Known rows, with every step that occurs:
J-E-Q-K: [-16.3 -51.3  -7.2  -3.2  26.0 -31.5  -2.7   2.2  26.8 -36.4  24.1  74.6
 -27.4  -0.1   3.4  -6.6   6.8   9.6 -19.3 -22.6   4.0]
H-Y-Q: [  7.8 -16.4 -35.9  -7.9  -5.7 -19.4   9.5  -6.9  44.5 -37.6   9.2  24.6
  17.9   4.7  20.4  33.7  21.9 -21.5   6.6 -25.7 -17.1]
Y-K-J: [ 21.5  -3.1 -23.9  -8.3  17.6  -9.8   8.3 -17.1   6.2 -30.9  17.5  36.5
  21.4  34.7   9.7  -2.5  31.2 -13.3 -11.2 -13.9  26.4]
E-Q-J: [ -5.6 -13.2 -31.8   8.5   6.5 -33.2 -26.8  23.7  27.8 -31.7  25.1  61.0
 -26.4  19.9  30.8   4.5  16.7  -9.4 -15.4 -20.7  -6.5]
H-K-J-Y: [ -9.3 -19.2 -55.8   0.5  26.1 -21.5   1.7  -1.5   4.2   5.5 -14.4  16.0
   0.6  -0.1  26.5 -21.7  -1.2 -25.8 -19.8  -2.1 -11.4]
K-J-Y: [ -3.5 -13.7 -48.1  -9.1  36.3 -22.9   9.5  -0.7  10.1  14.9  -3.1  18.3
  -4.0  -1.6  18.0 -22.6   8.0 -24.0 -11.8 -11.0  -7.3]
E-H-K-J: [  5.8  -8.2 -52.7 -13.2  23.4 -14.3  -1.4   9.8   1.0 -35.2   5.6  41.7
  11.7  21.0  21.2 -12.6  -1.5 -34.6 -27.0 -20.3  -2.3]
Y-E: [  8.7 -15.3 -20.8  15.7   3.9 -41.0 -12.0   4.5  23.8 -43.6  27.4  23.6
   1.6  48.2   3.9  32.5  19.8  -6.9 -30.2 -17.6  20.9]
Q-K: [ -6.5 -38.4 -20.8  -0.2  14.4 -11.1  -1.0  17.5  10.9 -49.4  43.7  62.5
  -9.6  12.2   7.6  26.3 -10.8  -6.5 -31.0 -26.1   4.2]
H-Q-K-J-Y: [ -3.7 -20.6 -38.8 -11.4  22.5 -15.3   7.2  -2.5   9.1   1.8  -3.4  28.1
 -12.6 -15.6  20.3 -10.8  -2.2 -18.2 -14.1 -14.7  -4.4]
Y-K: [ 11.7 -25.5 -26.4  20.9  -8.3  -9.0  -0.9 -10.5  19.4 -56.3  25.7  37.1
  24.6  39.4  15.1  22.6  20.7   4.0 -18.7   0.1  13.7]
E-H-Q-J-Y-K: [ -1.0  -9.2 -46.2  29.4 -22.9  -3.9  -1.2  -5.9  14.5 -51.2   2.3  36.7
   5.2  10.8  28.9  21.7   7.8   5.5 -27.6   5.1 -15.0]
Q-K-J-Y-E-H: [-13.4   4.9 -50.8   7.0  13.6 -22.1  14.4  11.4  10.6 -43.7  18.2  43.7
  -8.6   4.3  -1.3  12.9  -7.8  -9.1 -51.3 -25.2 -11.4]
Y-Q-K-J-E: [  9.5 -26.0  -3.5 -27.6  46.7 -25.1  10.4 -13.4  15.9 -33.8   7.7  53.7
 -13.4  19.2  -5.0 -13.0  29.9  -2.2  -2.3 -27.0  -2.7]
K-J: [ 19.2 -10.1 -29.0 -27.2  38.7 -20.2   2.5   3.9  10.8 -12.5  21.7  36.6
   5.6  27.1  11.1 -11.6  19.8 -31.3  -5.6 -27.5  17.5]
J-Y-Q: [ -3.9 -22.4 -27.0  -0.9 -10.2 -10.7  10.6 -16.0  46.5 -12.1   6.9  24.6
   6.0  -8.6   8.6  10.5  12.1  -0.5  12.2 -16.8 -15.8]
E-H-Q: [ 20.8 -34.1 -43.1 -20.5  -7.5 -12.1 -11.0  28.2  42.0 -50.4  16.8  45.0
  -8.4   4.6  32.6  16.8 -15.6 -29.7  -1.4 -25.1 -18.5]
J-E-K: [ 19.3 -44.4  -8.1 -21.0  54.9 -47.7  -5.5   9.4  21.0 -43.4   1.3  60.2
 -16.9  32.4  16.7 -11.0  31.2   8.2 -20.6 -34.6 -21.6]
Y-E-H-J: [ -6.8   8.7 -31.6   0.9  -8.1  -7.1  -2.2  -8.9  43.5 -53.6   2.8  25.7
 -11.8  28.9  18.4  22.0 -19.3   0.7 -23.7 -17.2   3.5]
E-Q: [ -6.9 -44.8 -23.5  -2.2  20.4 -42.5 -12.3   5.7  49.9  -5.8  18.6  51.6
 -11.0   7.8  18.3 -23.0  16.9  -7.3   2.8 -15.4  10.2]
E-Q-J-Y-K: [ -9.2 -14.3 -37.1  35.4 -14.1 -14.2  -3.4 -14.3  16.9 -34.3   2.6  35.7
   4.7  14.7  24.2   8.1  21.2  12.6 -23.9   8.6  -3.2]
H-Q-K-J-Y-E: [  2.3  -5.9 -23.6  10.4   3.1 -33.8  -1.7 -11.5  14.6 -22.6  -0.7  16.6
 -12.0  16.1   8.4  20.2  13.1  -4.0 -30.5 -15.2  17.3]

Rows:
[ -3.9 -24.7 -47.6 -15.4  40.8 -24.1   9.2  24.1  23.1 -51.1  21.3  60.3
 -12.3  16.0   4.5 -10.1  -1.4 -16.6 -25.4 -23.3 -36.6] => J-E-H
[ -4.7 -43.2 -16.0 -12.4  42.9 -49.7  -9.7 -10.2  36.8  -8.3 -10.4  52.3
 -17.4  10.7  14.7 -48.1  31.0  -5.6   2.8 -12.0   3.4] => H-K-J-E-Q
[-14.4 -29.6 -16.0   3.5  -8.0  -3.2  12.4  -5.9  25.5 -38.4  26.6  52.8
  -6.6 -14.9   1.7  27.7  -4.7   8.5 -15.9 -23.8  -4.9] => J-Y-Q-K
[ 18.8   1.2 -38.2  -9.4  22.3 -16.2  11.1 -15.9   3.0 -32.6   5.7  27.0
  24.3  29.7  20.1   4.6  34.2 -25.0 -17.2 -14.3  16.1] => H-Y-K-J
[  9.4 -12.1 -20.4 -23.4  33.5 -11.7   7.1   3.5   0.5 -27.6  29.0  53.9
  -2.7  15.7   4.4   0.0   8.8 -19.4 -19.7 -33.1  21.0] => Q-K-J
[-13.9 -13.3 -53.9  14.3  13.6 -21.6  -9.2  19.6  10.2  -9.2   6.0  28.7
 -20.2   3.7  30.3   4.0  -0.3 -16.6 -24.6  -6.7 -28.6] => Q-J-Y
[-10.5 -37.1 -58.7   6.1  16.4 -21.7 -12.2  21.2  11.0 -62.6   1.2  46.8
   3.0  21.9  26.0  -1.6 -16.1 -22.4 -37.9  -6.6 -36.1] => J-E-H-K
[  6.1 -10.6 -20.1 -13.4   1.8 -13.9  15.4 -23.4  38.0  -7.3  -4.5  30.7
   4.5  -9.1   8.3  -1.3  24.6   2.9   8.8 -27.4 -10.6] => E-K-J-Y-Q
[  4.2   1.7 -28.5 -25.1  19.3  -6.5  21.1  -4.3   9.0 -38.5  19.7  52.2
   3.4  -2.3   4.1  11.5  10.6 -20.0 -18.6 -39.5   3.1] => E-H-Y-Q-K-J
[ -4.4 -13.2 -31.9  27.1 -17.1  -0.8   4.9 -31.5  25.8 -34.6  -7.9  15.8
  12.4  20.5  23.7  11.9   7.5  14.6 -16.9  14.4   5.4] => H-J-Y-K
[ -9.4 -42.0  -7.6 -10.1  30.9 -42.3 -10.8 -19.2  58.0 -11.2 -11.1  46.8
 -28.9  11.7  17.5 -36.3  21.2   8.6  11.6 -10.2   3.4] => H-J-E-Q
[ 27.4  -1.8 -11.2 -21.3  39.2 -39.1   0.3  -5.3   7.3 -28.1   8.9  43.2
  -1.2  37.2   9.7  -4.5  36.7  -7.5 -26.0 -40.6  20.9] => Y-E-K-J
[-11.3  -6.2 -30.0  -3.4 -20.1   1.7  14.3 -25.8  56.2 -20.6  -6.3  22.1
   0.1 -13.1  12.4  12.4  -2.3   6.5   9.2 -16.1 -17.6] => E-H-J-Y-Q
[ -6.2 -52.4 -13.6  -8.8  40.7 -51.7  -9.2  -2.9  48.7  -8.8   4.0  54.3
 -22.3  11.5  11.9 -38.0  30.0   1.1   6.3 -14.0  -1.4] => J-E-Q
[  6.9 -25.3 -22.4  -6.7  40.8 -34.3 -16.0  17.9  13.2 -45.9  13.0  53.1
 -26.4  38.3  16.3  -0.8  26.5  -8.2 -12.8 -17.3 -26.7] => Q-J-E
[-10.3 -22.7 -24.9  -7.2   4.1  -9.6  17.3  -0.9  23.1 -65.0  21.9  60.2
  -5.9  -8.6   4.4  35.1   1.1  -3.4 -24.2 -32.5 -21.7] => J-E-H-Y-Q-K
[ -7.1 -14.3 -47.1 -12.0  22.4 -11.2  12.6   3.0   8.7  -5.3  -1.7  34.4
 -14.1 -20.7  19.0 -11.8  -9.4 -19.0 -21.4 -18.1 -13.0] => E-H-Q-K-J-Y
[-20.7 -15.8 -21.2   1.5 -15.7   6.7  17.3 -12.3  32.0 -45.5  16.7  52.6
 -12.1 -19.7   3.2  27.9 -18.3  13.7 -18.7 -24.6 -10.6] => E-H-J-Y-Q-K
[ 27.0 -12.9 -17.0 -31.7  47.9 -30.8   3.1   2.6   6.9 -21.9  11.3  49.5
   0.5  27.5  14.7 -15.2  30.0 -14.6 -16.4 -39.8  10.5] => E-K-J
[ 10.4 -23.3 -16.5   6.9  22.4 -51.9  -5.8   2.4  18.2 -35.4   0.2  38.4
 -11.1  28.0  16.9  11.8  24.2  13.2 -41.9 -29.3  -3.6] => J-Y-E-K
[ 11.8 -17.8 -41.0 -12.6  26.2 -19.2  -7.3   2.4   2.0 -25.7   5.2  33.5
  12.9  29.7  22.8 -10.7   7.8 -33.4 -17.0 -15.9  10.9] => H-K-J
[  2.4 -13.7 -53.0  15.3   7.4 -18.0  12.5  -6.1  13.7 -69.6   3.9  35.2
  24.3  25.8  24.4  24.3  23.4 -11.4 -34.8  -2.1 -20.2] => J-E-H-Y-K
[  2.0 -16.6 -40.6 -12.8  42.3 -30.8   9.2  -2.5   8.4  10.2 -10.9  27.6
  -8.4  -2.5  21.6 -26.1  14.2 -13.4 -18.5 -19.0 -12.2] => E-K-J-Y
